(in the rows, 128 means zero)
Known rows, with every step that occurs
vigas -> ropu -> zelos: [149 129 122 123 129 133 129 130 133 132 152 134 145 136 125 125 137 131
 138 115 125 128 141]
zelos -> ropu -> vikit: [129 132 113 129 125 135 117 124 128 123  73 140 135 125 137 122 121 137
 147 131 137 132 138]
zuti -> vikit -> peme -> zelos: [123 123 133 128 137 121 127 121 136 119 150 123 131 135 138 131 125 123
 138  93 138 147 150]
vigas -> peme -> fuzud -> ropu -> zelos: [154 125 126 140 129 149 145 120 145 136 108 125 134 135 143 134 149 126
 131 129 124 136 137]
vikit -> peme: [117 125 130 133 133 129 129 129 132 130 101 113 128 136 132 126 117 125
 129 117 124 136 148]
fuzud -> ropu -> zelos: [142 129 119 135 128 133 139 129 126 138 163 132 132 135 122 131 136 138
 140 129 127 143 130]
peme -> fuzud: [122 131 141 133 130 135 129 122 131 120 113 127 129 128 135 132 134 123
 120 118 133 123 136]
fuzud -> ropu -> zelos -> peme -> vikit -> zuti: [137 142 101 134 124 114 104 129 164 132 130 110 125 137 154 114 148 134
 121 119 130 128 139]
ropu -> vikit -> zuti: [125 125 131 134 122 131 104 126 125 130 124 126 140 122 143 124 126 123
 132 103 137 126 134]
vikit -> zuti: [120 131 126 132 122 126 105 129 128 126 130 117 133 119 132 122 125 124
 125 121 130 122 115]
zuti -> vikit -> peme: [123 125 129 135 136 129 134 128 132 125 110 117 133 142 128 129 123 118
 129  94 131 139 147]
vigas -> ropu -> vikit -> peme: [142 115 129 135 134 137 119 128 131 130  79 127 145 149 140 123 118 129
 133  98 128 133 164]
peme -> zelos: [129 127 134 122 130 119 124 121 133 123 174 135 127 125 135 127 130 132
 139 130 136 135 129]
fuzud -> ropu -> vigas -> peme: [152 119 116 141 123 132 141 122 141 140  44 111 131 129 144 128 137 135
 129 144 111 137 119]
zuti -> vikit -> peme -> vigas -> ropu -> zelos: [154 124 115 127 138 138 129 130 133 121  89 119 158 155 140 129 123 129
 141  79 128 142 150]
vigas -> ropu: [148 123 122 133 127 127 121 128 132 124 116 132 139 135 127 123 126 132
 124 123 122 121 130]
zuti -> vikit: [135 129 126 131 131 129 138 126 129 121 130 129 132 131 128 128 132 122
 129 102 134 134 132]
ropu -> vigas -> peme: [139 125 125 126 127 131 140 124 143 138  47 106 132 126 148 125 138 123
 133 138 115 129 133]
fuzud -> ropu -> vikit -> zuti: [136 118 122 149 118 131 104 124 123 133 118 129 138 127 139 127 127 135
 131 110 134 134 115]
zelos -> peme: [125 136 119 120 132 116 128 127 141 126 100 113 121 130 141 121 136 120
 118 129 122 125 155]
vikit -> peme -> zelos -> ropu: [112 130 118 129 129 123 111 122 141 116 110 126 128 125 136 121 110 139
 147 138 134 143 143]
zelos -> ropu -> vikit -> zuti: [119 132 114 136 119 136  96 125 128 123  84 131 141 114 143 116 118 133
 143 120 138 126 127]
zelos -> ropu -> vigas: [124 136 110 126 124 123 118 125 136 127  42 120 132 121 132 118 122 140
 147 150 123 133 119]
vigas -> ropu -> vikit -> peme -> zelos: [140 113 133 127 135 127 116 121 132 123 117 134 142 143 147 127 123 134
 140  98 135 140 162]
peme -> fuzud -> ropu -> vigas: [132 125 131 147 128 129 131 119 126 132  63 115 132 132 137 134 136 139
 124 131 124 137 118]

Rows
[122 134 115 121 127 117 112 119 136 121  85 125 131 115 140 121 124 144
 155 152 131 142 123] | peme -> zelos -> ropu -> vigas
[147 126 112 128 125 126  90 124 135 116  31 113 151 137 168 114 126 129
 118  99 124 117 144] | zelos -> peme -> vigas -> ropu -> vikit -> zuti
[117 124 134 125 135 122 122 123 133 124 142 119 128 131 139 130 120 131
 137 118 134 143 145] | vikit -> peme -> zelos
[138 120 124 136 121 131  99 127 126 125 111 130 151 128 141 120 128 128
 129 100 132 117 131] | vigas -> ropu -> vikit -> zuti
[155 121 114 121 131 130 114 125 137 119  26 124 145 150 163 118 129 132
 122 107 122 122 159] | zelos -> peme -> vigas -> ropu -> vikit
[119 128 116 135 129 138 117 126 132 125  55 127 134 134 138 123 110 134
 148 116 134 140 157] | zelos -> ropu -> vikit -> peme
[131 130 118 123 126 125 109 119 130 118 115 149 134 120 145 124 124 142
 156 132 146 142 136] | peme -> zelos -> ropu -> vikit
[134 124 129 147 128 132 126 121 130 124 105 128 128 134 129 135 135 136
 114 128 130 133 125] | peme -> fuzud -> ropu
[119 130 118 128 121 127  92 118 131 117 126 140 139 108 147 118 117 138
 152 123 147 135 124] | peme -> zelos -> ropu -> vikit -> zuti
[134 136 117 118 132 126 124 127 135 119  52 110 129 136 152 123 128 129
 117 130 121 126 147] | zelos -> peme -> vigas
[137 135 108 129 123 135 132 122 148 131  12 112 132 119 146 117 127 133
 144 155 115 129 126] | zelos -> ropu -> vigas -> peme
[129 126 111 135 131 144 111 125 129 118  11 126 140 142 152 124 103 141
 149 118 135 140 150] | zelos -> ropu -> vikit -> peme -> vigas
[140 127 116 138 120 128 101 126 162 126  97 112 128 130 159 114 137 123
 120 121 126 113 123] | vigas -> peme -> vikit -> zuti
[141 134  99 129 122 129 120 122 168 127   4 116 126 131 158 111 139 140
 140 153 121 125 130] | zelos -> ropu -> vigas -> peme -> vikit
[143 119 130 121 128 129 136 119 145 125 133 128 128 122 149 128 136 124
 134 136 128 133 133] | vigas -> peme -> zelos
[150 130 110 121 131 122 118 128 138 115  44 114 139 144 150 118 126 132
 114 123 116 119 146] | zelos -> peme -> vigas -> ropu
[146 124 118 125 135 140 124 130 128 127  88 117 153 153 143 128 119 134
 141 108 122 136 151] | vikit -> peme -> vigas -> ropu -> zelos
[134 136  97 136 116 125  96 122 169 125  10 104 133 120 160 107 132 137
 136 142 121 118 115] | zelos -> ropu -> vigas -> peme -> vikit -> zuti
[136 123 139 128 129 139 138 117 146 130  37 106 133 127 156 130 145 120
 127 127 120 127 138] | ropu -> vigas -> peme -> fuzud
[119 132 113 126 134 117 122 118 143 117  61 117 136 127 145 122 119 135
 157 116 132 152 143] | zuti -> vikit -> peme -> zelos -> ropu -> vigas
[149 135 107 127 131 127 135 127 136 131  87 118 134 141 149 127 136 137
 130 129 120 140 141] | fuzud -> ropu -> zelos -> peme -> vigas
[148 118 128 147 125 143 140 118 141 127  65 122 129 133 144 132 142 126
 114 135 121 128 125] | vigas -> peme -> fuzud -> ropu
[132 123 125 133 137 138 129 127 127 118  60 114 140 147 145 133 112 125
 132  93 129 140 141] | zuti -> vikit -> peme -> vigas
[151 114 119 137 122 138  89 125 123 119  64 128 157 138 157 125 118 136
 129  98 131 121 121] | peme -> vigas -> ropu -> vikit -> zuti
[153 119 107 145 124 122 132 122 161 138  38 111 124 142 157 121 146 141
 128 141 117 132 119] | fuzud -> ropu -> vigas -> peme -> vikit
[137 127 118 133 120 125 108 123 165 134  53  98 132 128 167 114 142 126
 126 127 120 119 121] | ropu -> vigas -> peme -> vikit -> zuti
[133 146 110 113 134 116 124 129 165 132 133 115 121 143 153 117 157 127
 127 115 132 127 168] | ropu -> zelos -> peme -> vikit
[126 144 121 112 134 121 137 129 144 135 143 116 128 131 140 123 145 119
 132 118 126 132 166] | ropu -> zelos -> peme
[154 120 116 128 128 133 115 128 128 117  68 129 145 144 139 126 121 139
 123 126 122 122 119] | peme -> vigas -> ropu
[144 117 124 143 124 135 130 124 123 136 103 141 132 138 136 132 130 136
 134 120 131 140 133] | fuzud -> ropu -> vikit
[138 124 138 133 129 145 139 120 144 124  76 119 129 127 147 131 142 115
 117 121 125 120 137] | vigas -> peme -> fuzud
[118 131 114 131 132 123 121 120 141 111 111 127 133 128 136 122 115 132
 148 111 139 146 145] | zuti -> vikit -> peme -> zelos -> ropu
[142 117 119 134 132 134 114 129 128 118  46 117 147 152 145 126 109 137
 125 111 118 129 140] | vikit -> peme -> vigas -> ropu
[136 130 129 139 130 138 135 122 129 133 143 131 134 135 129 137 143 138
 131 119 133 141 132] | peme -> fuzud -> ropu -> zelos
